In the rows, 128 means zero.
Known rows, with every step that occurs
X > S > Z > J: [108 136  95 131 112  84 130  80 150 109 172 157 142 147 134 105 136 151
 176 181 112 151 120 122 105 186 235 158 149 154 148 188 142 119 133]
G > P: [161 137 123 120 156 157 158 142 124 139 132 118 139 141 142 135 124 145
 123  96 128  98 128 174 168 115 160 143  76 143 135 124 141 117 118]
K > L > J: [129 132 136 124 171 118 120 136  95 124 156 131 118 152 164  77 160 143
 143  89 114 144 105 180 134 124 142 130 116 154 179 139 105 115 132]
K > L > J > Z > S > E: [119 167 129 122 141 132 124 107  91 125 184 164 140 158 172  63 156 147
 153 139 106 128 102 193 137 132 199 160 130 125 161 167 103 125 149]
U > Q > W: [141 164 103 123 102 132 153 116 111 136 153 182 118 107 191 111 132 133
 106 141  65 157 113 131  99 128 106 117 166 109 119 191 194 143 113]
U > Q: [144 148 107 107  97 130 136  77 135 132 149 153 108 127 167 123 139 108
 126 119  89 123 123 113  97 105  90 107 162 113 130 173 186 128 110]
X > S > Z > W > Q: [ 98 143 106 130 105  85 134  68 122  88 213 174 162 150 170 134 171 151
 153 192  97 165 120 137 134 160 218 180 165 139 155 231 163 147 117]
Q > U: [ 98 137 108 132 152 153 129 115 121 143 127 130 147  76 109 103  99 128
 151 143 147 120 125 114  79 132 169 123 117 103 124 145 111 140 130]
P > G: [148 142 124 115 131 141 128 132 148 119 108 133 148 118 110  91 125 168
 107 151 123 171 139 115 114 143  83 139  97 105 159 130 137 139 126]
C > J > Z: [134 153 127 139 108 136 153 119 117 143 148 179 180 166 156 117 110 132
 138 140 120 140 118 127  97 102 158  80 105 159 146 194 111 121 164]
J > L > K: [114 109 117 119 116 155 141  84 112 119 138 105  76 152 155 129 146 120
 137 102 124 134 146 199 102 149 145 168  97 122 101  21 131 133 163]
W > Q: [109 153 110 143  95 126 115 109  86 111 136 131 135 105 150 167 131 119
 110 142 105 114 108 126 143  96 150 128 123 146 140 169 154 132 117]
E > S > Z > J: [ 85 164 120 163  82 137 125 104 121 107 129 185 139 135 186 139 144 108
 128 174 114 160 123  93 113 143 220 158  94 109 137 140 105 143 166]
S > E: [117 194 115 125 123 160 113 131 112 122 167 130 125 100 129 106 102 116
 146 155 109 142 121 149 155 126 153 148 140 104 133 157 125 160 126]
E > S > Z > J > L > K > G: [ 73 158  92 159  71 150 118  86 115  93 120 169 111 131 193 128 157 120
 129 175 108 175 129 145 111 158 227 166  56 108 134  67 102 138 175]
E > S: [ 90 157 138 150  93 157 127 129 131 112 124 149 135 118 174 158 141 124
 104 133 122 166 133 123 147 119 144 132  83 117 117 118 126 148 139]
N > K > L > J > C: [112 125 131 129 125 140 144  80  90 127 126 114  97 158 133  81 151 161
 116 114  93 145 110 221  94  91 160 162 138 140 129 113  92 144 169]
J > L > K > G > P: [125 118  91 117 130 172 140 102 113 116 122  99  85 140 147 112 148 142
 133 104 120 129 136 238 136 144 158 164  41 135 119  12 129 118 139]
J > Z > W > Q > U: [108 148 104 143 105 129 166  86  79 125 168 192 193 114 158 116 150 125
 114 188 115 102 124 112  97 108 205 160 125 100 132 206 131 118 145]
C > J > Z > W: [130 154 139 125 121 138 165 134 107 139 180 200 193 167 188 115 139 146
 128 149 115 168 127 124 104 117 154 104 117 143 154 221 117 119 151]
U > Q > W > Z > S: [129 164 104 117  85 120 131 109  95 115 175 202 130 132 211 132 143 144
 104 171  52 156  94 138  86 145 116 135 181 103  95 208 181 127 123]
L > K > G > P: [151 138  78 116 103 149 117 122 117 136 102 100 117 123 149 128 133 169
 133 122 121 115 120 225 167 132 161 123  44 144 146  54 138 112 137]
U > Q > W > Z > J: [134 170  88 124  99 107 143 122  85 124 158 197 128 112 200 114 131 133
 105 163  50 154  93 118  71 146 124 121 161 127 112 203 167 105 126]
N > K > G > P: [139 122  85 135 106 153 143  87 129 129  98 105 126 121  98 107 126 176
 102 151 118 108 122 214 141 107 163 149  78 128 133  88 118 125 141]
L > K: [134 125 108 124  88 129 115 102 112 140 122 108 103 136 158 147 128 142
 145 117 124 117 131 171 127 136 143 124 111 125 126  60 139 127 169]
W > Z > J: [118 134 107 130 119  92 111 146  85 112 130 151 142 136 142 131 124 125
 131 165 104 121  97 109  88 160 160 135 122 154 119 148  88  68 152]
K > G > P: [144 144  89 121 147 155 130 158 134 120 105 116 145 108 117 104 136 159
 115 131 125 124 115 192 180 124 146 125  40 146 156 112 132 110  88]
L > J > Z > S: [127  99 130 124 100 128 134  91 121 113 141 153 183 163 151  82 151 150
 153 153 122 104 100 142 121 138 195 117 118 122 129 178 104 109 151]
L > J > Z > W > Q: [127 116 121 138 104 119 151 104  77 104 163 163 194 140 172  92 171 140
 131 153 108 112  95 136 126 108 188 120 111 130 160 219 108 106 144]

Rows
[110 137 145 117 147 170 147 133 120 126 161 146 129 158 174 119 126 128
 140  99 117 186 135 154  97 131 124 107 102 160 139 150 107 138 138]	C > J > L
[125 196  98 114  79 136 124 111  89 112 194 202 130 115 214 121 130 139
 114 184  43 164  92 144 100 142 134 146 187  90  95 225 177 147 121]	U > Q > W > Z > S > E
[113 135 129 115 122 170 138 115 112 135 158 135 113 164 192 131 123 135
 150  93 117 180 136 187  95 141 134 106  92 159 136 105 115 137 167]	C > J > L > K
[101 175 141  98 104 168  98 110 134 123 177 149 136 121 170 125 123 145
 155 175 110 157 127 148 169 176 169 180 168  80 111 174 137 159 119]	Z > S > E
[ 87 151 123 120 139 148 140 118  78 119 179 166 171  78 185 139 154 135
 114 164 112 151 124 114 121 129 168 164 142 100 148 222 143 137 111]	Z > W > Q > U
[ 80 160  94 148 120 144 120  90  80 122 136 133 153  62 130 146 107 118
 126 150 119 105 106 115 106 100 181 126 117 125 137 186 141 141 123]	W > Q > U
[107 177 117 138 112 135 114 173  73 105 172 193 156 114 195 126 118 167
 110 202  70 177  90 170 128 177 176 171 158 105  81 187 119 146 144]	Q > W > Z > S > E
[127 149 108 160 121 109 131 186  68 108 145 176 150 120 165 129 122 156
  92 173  83 160  90 156 100 149 149 141 134 135  94 159 111 123 148]	Q > W > Z
[108 163 107 144 124 127 146 203  60 114 122 182 146 111 176 108 120 161
  98 173  60 185  86 153  86 164 175 156 124 148  82 171 106 108 144]	Q > W > Z > J > C
[110 118 110 138 124 130 151  95  76 110 163 167 205 115 163  82 153 139
 140 157 116 110  96 132  99 110 207 117 109 119 156 228 100 110 147]	L > J > Z > W > Q > U
[110 123 101 138 107 126 130  66 101 112 143 155  96 158 160 107 146 106
 164 153 113 126 131 134  62 174 234 184 124 114 135  83  94 124 182]	S > Z > J > L > K
[109 122 110 125 134 113 123 130  80 103 139 144 119 147 142 117 135 114
 125 149 102 129 110 131  71 164 164 158 112 154 103 113  85  67 157]	W > Z > J > L
[113 147 120 130 100 140 132  45  92 131 167 145 125 157 149  72 141 165
 135 163 101 117 111 213 110 114 206 184 153 103 130 136  90 141 188]	N > K > L > J > Z > S > E
[105 167 124 114  97 131  87 121  88  96 183 157 146 145 166 145 130 136
 140 195  95 138  98 149 134 159 166 169 159 104  92 173 106 127 148]	W > Z > S > E
[134 132 138 123 163 111 148 126  82 126 177 169 148 165 182  62 180 146
 130 120 112 135 109 176 121 120 175 152 119 141 175 166  98 101 147]	K > L > J > Z > W
[137 135 125 138 152 109 137 117  89 127 152 150 140 166 154  65 160 137
 137 110 117 114 105 180 113 109 173 133 110 152 169 140  99 107 154]	K > L > J > Z
[122 134 121 124 100 141 125  90 114 111 159 157 181 146 152  72 139 146
 161 166 112 111  98 154 134 137 207 128 125 109 131 196  99 127 148]	L > J > Z > S > E
[105 121 120 112 148 149 151 124 123 129 125 137 107 125 143  90 133 120
 140 123 118 144 144 123  94 185 167 165 105 139 121  99 110  90 133]	Z > J > L
[121 152 138 119  98 148 143 111 127 141 161 190 188 181 178 126 120 150
 142 160 117 151 123 130 105 136 168 100 123 143 131 205 120 122 160]	C > J > Z > S
[109 143 136 119 123 133 140 125  79 110 180 167 163 112 201 155 174 137
  99 155  99 158 128 117 154 126 142 167 146 114 152 214 149 128 108]	Z > W > Q
[113 145 122 137 112 120 124 172  79 108 154 192 157 129 192 137 133 173
  99 191  83 172  94 153 113 177 162 163 153 116  81 171 123 128 148]	Q > W > Z > S
[108 147 115 134 161 123 145 112  56 126 182 172 164 130 178  72 169 142
 134 135 108 124  97 167 101 106 200 152 115 137 178 199 106 113 146]	K > L > J > Z > W > Q > U
[121 139 107 146 113 105 120  98 114 118 134 172 131 145 144 107 137 110
 158 171 116 125 117  88  76 162 223 157 140 117 154 150  92 122 160]	S > Z > J
[124 177  93 119  92 129 149 137  79 118 144 194 121 117 200 106 137 134
 104 156  32 172  92 137  64 134 126 132 160 130  93 208 166 112 123]	U > Q > W > Z > J > C
[124 141 118 141  91 117 166  94  80 114 167 189 186 140 166 130 168 127
 102 180 106 109 126 120 123 105 186 164 128 117 131 194 143 114 143]	J > Z > W > Q
[123 144 125 133 148 109 143 116  60 115 186 170 154 154 193  84 187 145
 121 125  99 125  99 175 126 102 182 153 118 147 183 191 118 109 142]	K > L > J > Z > W > Q
[120 153 102 150 127 109 136 191  66 120 133 184 154 109 171 113 115 156
 101 175  80 166  94 137  89 177 174 143 128 146 104 166 102  97 147]	Q > W > Z > J
[109 125 129 116  99 112  95 123  96  99 159 154 150 165 162 160 148 143
 127 175 105 129 102 136 116 160 151 154 153 123  89 155 106 104 151]	W > Z > S
[ 74 171 127 155  81 154 136 118 114  99 116 178 132 137 187 135 148 114
 121 167  94 182 121 108 107 132 220 164  95 115 118 143 105 150 162]	E > S > Z > J > C
